Each row was made from one path, in order. Every step used is in the known rows, and no mark comes twice. Write each row's path.
In the rows, zero is written as 100.
Known rows
besak-vofebig: [136 127 91 82 114 97 119 71 88 116 126 58 102 134 102 132 72 83 84 96 157 131 95 70 113 84 59 105 60 88 98 82 85 112]
narosu-kedo-vapu-vido-bimazo: [134 117 80 83 97 91 136 50 60 114 94 86 108 123 96 88 88 105 101 85 141 130 92 82 112 93 114 102 55 111 77 103 90 94]
bimazo-gotov-narosu: [94 117 85 72 110 67 121 81 107 115 126 57 108 157 107 121 82 116 58 84 117 120 97 98 135 108 108 87 72 108 97 68 72 94]
bimazo-gotov-narosu-kedo-vapu: [98 108 84 72 106 69 122 67 91 116 120 75 104 147 104 108 86 116 68 83 114 124 89 93 134 108 120 90 61 110 97 68 74 92]
simif-narosu-zamek: [130 84 63 97 105 71 119 49 98 115 108 66 84 154 97 128 105 118 77 64 146 141 96 70 87 83 68 88 70 86 97 110 95 106]
gotov-bimazo-vido-narosu: [107 118 66 81 69 89 118 74 113 88 106 56 117 140 109 116 75 130 72 85 123 133 100 123 126 132 129 100 93 130 105 60 100 91]
kedo-vapu-vido-narosu-gotov: [133 123 70 71 104 92 129 58 97 116 103 89 102 128 118 126 79 95 90 101 139 124 96 114 115 107 102 101 79 98 65 101 82 110]
tofita-narosu-vido-bimazo-gotov: [98 106 83 87 81 83 132 89 91 125 88 30 125 144 100 110 70 136 93 85 144 127 104 92 141 103 90 115 77 98 101 90 80 95]
simif-narosu-kedo-vapu: [142 93 61 88 97 71 120 36 73 116 99 93 81 135 93 116 87 110 83 85 146 146 85 71 94 94 94 101 58 95 92 102 107 110]
vapu-vido-bimazo-gotov: [115 136 94 87 111 87 135 98 97 103 115 43 129 153 103 99 90 108 72 69 145 106 117 83 116 79 117 104 79 130 79 112 81 85]
tofita-narosu-zamek: [113 73 94 102 85 79 132 72 100 118 88 39 104 148 104 113 94 143 95 53 143 132 106 80 112 97 58 87 70 78 92 91 71 83]
vapu-vido-vofebig-besak-narosu: [136 136 108 91 89 114 131 77 114 89 121 78 108 168 102 104 78 87 81 64 169 114 116 67 104 90 63 102 73 108 83 109 83 84]
kedo-vapu-vido: [137 118 80 75 112 91 128 65 81 123 104 85 104 124 119 118 88 92 94 91 144 124 98 110 108 90 108 99 71 101 69 111 81 111]
besak-vofebig-vido-rifiros: [135 131 98 100 121 108 116 97 84 112 121 72 101 147 94 128 73 56 71 86 151 116 79 54 109 69 61 93 53 100 97 91 93 94]
bimazo-vido-vofebig-besak-narosu-kedo: [130 129 89 105 53 116 111 73 114 85 108 94 101 152 92 98 71 101 82 65 148 130 107 97 104 118 77 93 69 128 116 80 105 79]
kedo-vapu: [131 116 70 75 106 88 128 57 79 127 102 79 100 115 116 128 87 99 97 105 132 135 93 122 113 102 105 93 71 93 77 92 82 112]
narosu-kedo-vapu-vido-rifiros: [141 115 80 89 90 93 133 52 59 115 92 96 102 128 97 93 82 103 98 79 141 130 85 80 106 95 104 97 51 110 79 103 91 96]
vapu-vido-vofebig: [132 137 96 86 94 106 126 78 104 100 111 75 111 160 103 108 71 93 78 64 161 116 114 71 101 88 75 100 69 110 73 115 92 95]
besak-narosu-kedo: [129 118 87 100 69 87 135 47 102 94 91 56 115 140 85 101 75 141 107 86 145 141 102 108 121 122 71 90 70 93 98 75 82 76]
vido-bimazo-gotov-narosu-tofita: [95 118 94 87 118 74 131 103 99 111 123 25 118 152 105 110 87 112 68 78 119 111 110 100 138 88 128 93 82 125 88 76 76 71]
simif-narosu-tofita: [142 92 69 100 110 56 108 66 96 112 110 55 75 155 103 139 71 111 77 74 151 142 100 83 99 86 77 103 76 93 92 100 102 109]
besak-narosu-gotov-bimazo: [108 118 79 106 52 92 132 62 131 84 105 40 111 157 92 122 57 151 103 79 132 150 101 123 120 128 73 101 94 99 108 63 81 91]
gotov-narosu: [116 115 88 68 120 75 135 69 102 133 113 60 102 153 112 127 72 95 70 97 135 121 96 94 129 112 74 77 76 87 76 78 72 101]
vofebig-vido-narosu: [119 141 72 79 116 90 128 75 105 109 95 73 112 145 93 132 82 76 63 112 134 117 86 92 131 114 86 83 69 97 70 90 97 85]
bimazo-gotov-narosu-kedo: [96 114 85 74 103 67 123 70 94 112 120 66 107 155 99 106 82 120 63 81 118 124 91 86 135 110 110 89 63 110 100 67 76 91]
vofebig-vido: [118 138 78 90 115 90 126 83 92 115 100 69 109 147 90 123 81 76 72 96 136 124 85 85 116 95 84 87 60 101 81 102 98 95]
bimazo-vido: [127 131 67 94 75 87 111 79 105 111 96 69 109 136 101 114 70 113 76 83 138 131 103 122 106 118 94 91 75 124 105 89 103 104]
rifiros-vido-vofebig: [108 138 114 112 88 112 133 81 93 106 109 76 101 143 92 110 48 88 70 80 128 117 107 83 108 88 76 75 62 125 93 82 85 91]
bimazo-gotov-narosu-simif: [92 113 82 66 105 68 124 70 108 101 128 50 93 159 102 119 93 126 66 78 112 132 101 101 128 106 102 81 73 108 102 75 76 88]
rifiros-vido-vofebig-besak-narosu-simif: [111 133 124 111 80 121 138 72 103 83 121 74 87 152 87 106 61 88 78 77 133 121 110 81 105 90 61 73 68 123 105 80 78 75]
gotov-bimazo-vido-vofebig: [103 117 77 92 59 101 113 82 109 85 113 64 112 148 105 108 71 124 77 62 126 137 102 108 113 116 123 101 83 134 113 66 107 91]
tofita-narosu: [118 95 93 94 83 77 133 79 98 119 85 41 105 144 105 119 71 136 88 76 148 132 107 87 122 108 67 96 73 85 90 84 80 90]
bimazo-gotov: [101 128 74 81 94 73 119 78 101 104 118 51 113 145 100 120 83 128 68 84 122 131 101 104 126 106 111 99 69 115 104 78 82 99]
gotov-bimazo: [105 116 75 81 82 85 131 70 95 98 113 42 114 143 108 118 77 128 84 84 126 140 97 103 122 111 117 104 84 112 100 69 89 101]
simif-narosu: [137 105 62 89 104 70 120 55 95 116 106 67 87 149 99 133 82 110 70 87 151 140 97 77 96 95 77 98 74 93 94 102 104 113]
besak-narosu-kedo-vapu-vido-rifiros: [139 110 94 106 73 96 134 57 94 96 90 75 111 136 93 97 80 130 109 76 145 131 96 108 113 110 84 88 70 102 90 87 79 72]
tofita-narosu-vido-vofebig-besak: [112 109 90 86 71 101 129 75 96 119 94 56 109 155 100 115 62 115 96 83 161 132 101 75 130 107 55 115 70 85 101 91 83 100]
vofebig-besak: [135 136 89 79 102 98 141 63 95 106 126 64 96 152 104 123 85 80 78 102 156 129 99 77 118 107 65 102 72 96 100 89 76 103]
tofita-narosu-kedo-vapu: [124 82 91 93 76 80 132 60 74 119 77 68 99 130 100 101 76 136 102 74 143 138 96 81 120 108 84 100 59 86 89 82 83 87]
gotov-narosu-kedo: [118 110 87 71 110 76 137 53 85 129 105 73 100 151 99 108 72 100 77 93 134 126 88 77 129 113 77 81 63 90 79 75 77 95]
kedo-vapu-vido-vofebig-besak-narosu: [139 117 97 84 99 111 127 66 96 104 115 97 100 137 116 113 89 85 96 81 152 120 103 100 106 90 94 99 72 102 75 104 80 93]

Write each row's path
[124 145 57 83 84 101 131 76 77 134 95 56 120 145 97 124 56 98 93 107 146 132 81 102 128 104 76 106 72 104 99 106 90 123] -> narosu-vido-rifiros
[136 138 81 71 109 87 134 68 110 106 103 64 118 147 109 120 78 100 71 95 157 112 111 91 121 111 83 98 82 102 63 106 83 96] -> vapu-vido-narosu
[134 128 72 112 70 97 113 98 101 109 93 72 107 144 101 113 66 108 70 69 134 122 95 115 100 110 93 82 76 136 107 91 103 91] -> bimazo-vido-rifiros
[116 132 95 96 98 95 139 57 82 110 95 84 104 120 94 110 59 96 72 111 121 115 95 98 126 112 98 76 66 118 81 71 77 90] -> rifiros-vido-narosu-kedo-vapu
[118 151 69 69 79 117 128 59 90 118 115 74 113 153 94 119 61 80 95 107 158 136 92 84 130 107 64 119 68 95 103 102 92 122] -> narosu-vido-vofebig-besak
[126 134 99 91 129 105 122 94 85 112 124 59 111 140 93 123 83 60 75 93 150 115 89 57 117 66 77 100 57 103 92 91 94 91] -> besak-vofebig-vido-bimazo
[124 133 77 99 64 107 105 83 113 99 102 84 105 145 98 111 65 104 75 68 140 130 108 110 101 114 87 90 72 128 104 87 112 92] -> bimazo-vido-vofebig
[122 90 93 97 73 77 134 63 81 115 77 54 104 140 93 101 71 141 95 70 148 138 100 71 121 111 70 99 60 88 93 81 85 84] -> tofita-narosu-kedo
[92 137 111 112 105 92 140 99 85 107 113 43 118 135 93 101 66 103 62 86 112 105 109 95 123 81 120 80 73 145 98 79 74 82] -> rifiros-vido-bimazo-gotov
[134 135 91 91 81 110 141 67 105 101 120 60 108 158 98 117 77 92 94 103 162 128 95 94 127 113 55 103 80 96 111 88 70 93] -> vofebig-besak-narosu-vido-rifiros
[108 139 120 120 75 123 136 79 108 90 120 80 94 158 88 110 44 85 74 78 133 119 105 77 108 95 60 81 69 123 106 73 77 87] -> rifiros-vido-vofebig-besak-narosu-gotov
[126 137 93 86 113 92 141 90 94 110 108 43 125 149 104 102 85 99 79 75 155 108 117 82 111 80 102 103 80 120 70 118 84 89] -> vapu-vido-bimazo
[89 114 91 86 116 81 137 95 100 113 122 31 123 151 102 104 104 117 68 73 117 110 108 93 132 86 124 85 80 122 91 81 72 70] -> vido-bimazo-gotov-narosu-zamek
[128 131 89 103 58 115 110 81 123 87 111 87 102 153 97 107 70 99 78 68 148 126 110 106 104 117 76 92 76 125 114 81 102 81] -> bimazo-vido-vofebig-besak-narosu
[132 120 84 78 116 94 134 76 80 122 105 73 112 123 118 111 95 91 93 91 141 117 103 109 111 81 122 99 76 111 65 111 82 99] -> kedo-vapu-vido-bimazo
[123 85 99 96 83 84 137 71 74 117 79 62 107 133 101 91 82 133 100 66 147 126 102 74 119 96 94 103 63 98 83 93 82 78] -> tofita-narosu-kedo-vapu-vido-bimazo
[116 131 101 104 107 84 132 78 98 108 103 56 99 134 100 127 47 95 67 103 124 111 106 106 130 106 85 77 77 117 82 70 73 89] -> rifiros-vido-narosu-tofita
[127 84 96 94 80 81 132 64 76 117 79 71 102 135 101 96 77 132 99 67 149 131 98 74 116 101 85 102 59 90 83 91 82 86] -> tofita-narosu-kedo-vapu-vido
[109 120 99 86 119 85 135 95 101 108 120 45 126 161 106 96 100 107 70 58 140 101 114 76 117 74 112 94 80 123 77 111 73 80] -> vapu-vido-bimazo-gotov-narosu-zamek
[97 132 84 88 104 84 135 95 94 105 117 27 128 140 99 107 93 121 71 84 122 118 112 101 130 91 131 98 80 130 93 84 84 78] -> vido-bimazo-gotov
[118 125 78 106 60 90 132 61 131 94 99 45 108 156 89 125 55 142 102 86 140 148 103 122 116 126 54 96 88 90 102 72 80 95] -> besak-narosu-gotov
[99 137 91 103 85 96 139 71 106 100 105 62 104 141 95 124 41 106 64 104 114 121 97 101 126 118 89 83 83 123 92 62 76 100] -> rifiros-vido-narosu-gotov-bimazo
[91 127 84 66 102 86 120 78 105 114 134 69 110 167 104 117 77 99 63 90 127 120 93 87 142 107 99 100 70 108 108 72 73 102] -> bimazo-gotov-narosu-vido-vofebig-besak
[98 125 60 94 61 89 131 65 110 98 112 48 100 159 96 128 46 132 88 79 122 156 88 98 115 121 87 113 86 108 107 69 92 122] -> narosu-gotov-bimazo
[121 101 93 79 127 61 123 80 102 130 117 47 89 160 116 132 62 94 76 84 136 121 99 98 133 102 74 82 78 87 76 74 70 95] -> gotov-narosu-tofita
[117 132 99 91 129 102 117 99 87 107 129 58 112 143 93 119 86 66 69 89 144 114 89 58 121 66 87 102 56 108 98 85 93 89] -> besak-vofebig-vido-bimazo-gotov
[125 132 77 99 69 99 132 71 108 110 93 47 125 148 93 119 63 127 106 97 149 134 95 125 129 117 65 95 84 96 102 88 79 92] -> besak-narosu-vido-rifiros
[131 132 95 87 125 101 114 83 87 113 122 70 103 141 94 130 77 60 75 95 152 123 84 58 114 74 63 100 52 92 95 90 93 103] -> besak-vofebig-vido
[110 115 74 102 63 95 118 93 100 91 106 56 113 147 108 110 71 126 75 64 122 131 93 112 112 113 127 95 88 142 115 70 100 90] -> gotov-bimazo-vido-rifiros
[127 131 59 76 73 89 115 61 120 91 95 67 98 134 99 122 82 121 75 93 131 135 109 135 114 135 90 82 86 119 98 85 106 87] -> bimazo-vido-narosu-simif
[135 128 99 89 88 102 141 62 113 92 123 58 102 154 101 118 86 97 90 98 159 130 104 94 121 115 58 97 81 92 105 79 68 84] -> vofebig-besak-narosu
[93 124 91 82 115 81 137 98 99 113 121 31 124 148 104 107 92 113 64 84 118 110 108 98 137 92 129 90 82 125 89 78 77 74] -> vido-bimazo-gotov-narosu
[132 109 94 109 86 74 120 74 120 95 102 31 104 148 101 126 66 135 107 78 146 137 112 130 124 111 66 92 86 90 94 75 75 76] -> besak-narosu-tofita
[130 124 102 93 72 126 130 57 105 86 121 94 94 154 95 107 80 89 94 77 152 131 103 77 111 106 63 95 64 99 98 80 87 75] -> vido-vofebig-besak-narosu-kedo-vapu
[132 124 62 65 95 87 135 34 88 110 90 84 106 119 101 120 82 110 84 119 133 130 91 106 136 136 98 91 70 92 69 75 88 91] -> vido-narosu-kedo-vapu
[100 125 57 99 51 91 120 72 116 94 108 56 101 158 96 123 44 133 85 72 121 154 90 108 110 124 94 113 88 122 117 68 100 120] -> narosu-gotov-bimazo-vido
[117 100 51 102 70 75 112 60 111 99 110 70 82 164 94 131 60 127 70 69 136 153 89 81 92 106 88 111 84 111 114 87 113 123] -> simif-narosu-gotov-bimazo-vido
[136 112 91 97 76 91 133 48 96 96 92 73 113 132 93 97 82 132 112 83 147 136 100 112 116 113 85 93 70 95 89 86 80 78] -> besak-narosu-kedo-vapu-vido
[133 111 85 97 73 91 133 43 95 98 90 70 110 128 91 102 81 136 113 90 140 142 98 118 120 120 85 90 69 92 94 76 80 78] -> besak-narosu-kedo-vapu
[112 105 78 83 77 82 131 74 90 131 82 42 115 143 102 118 61 131 98 92 154 137 99 93 134 111 65 113 73 82 96 92 81 109] -> tofita-narosu-vido
[109 112 68 87 72 83 113 80 113 86 109 51 111 142 111 119 70 129 76 78 123 133 101 125 128 128 129 102 94 130 106 59 99 88] -> gotov-bimazo-vido-narosu-tofita
[138 121 91 78 105 110 127 67 87 111 117 100 98 136 118 115 89 77 91 83 149 120 101 93 104 87 98 101 67 104 73 109 83 102] -> kedo-vapu-vido-vofebig-besak
[133 112 95 100 70 100 130 48 101 91 94 80 110 137 92 96 80 128 111 76 147 134 102 106 113 111 82 92 68 98 88 84 83 72] -> besak-narosu-kedo-vapu-vido-vofebig
[124 136 84 107 108 99 127 102 87 114 96 73 107 155 91 122 77 72 66 82 133 114 77 78 110 86 82 77 61 114 84 104 99 83] -> vofebig-vido-rifiros
[92 124 77 73 103 75 121 87 98 123 122 58 114 161 105 119 73 111 62 89 119 119 87 98 141 106 106 94 72 112 104 76 73 103] -> bimazo-gotov-narosu-vido-rifiros
[142 117 83 87 108 97 129 79 78 122 102 87 102 130 119 117 84 89 90 82 141 118 92 104 103 84 107 92 71 109 70 112 82 103] -> kedo-vapu-vido-rifiros
[137 117 74 63 110 91 131 52 92 108 103 83 97 124 118 123 97 98 93 99 139 126 102 118 113 102 105 92 77 98 64 108 83 99] -> kedo-vapu-vido-narosu-simif
[123 133 99 98 64 125 130 66 124 82 126 78 94 170 93 118 66 94 87 74 152 134 107 76 110 110 47 98 72 99 104 78 87 82] -> vido-vofebig-besak-narosu-gotov
[106 134 78 91 77 93 133 73 111 105 102 32 136 143 92 110 75 136 104 100 142 131 105 130 140 114 92 105 88 104 104 83 76 87] -> besak-narosu-vido-bimazo-gotov
[127 136 98 86 83 122 130 68 106 93 127 81 94 160 99 118 76 78 78 80 154 128 106 66 110 101 59 97 66 101 96 87 92 88] -> vido-vofebig-besak
[113 140 121 110 90 119 136 81 93 100 121 82 96 149 93 109 54 73 68 83 135 113 106 70 108 87 70 79 62 125 100 80 79 89] -> rifiros-vido-vofebig-besak
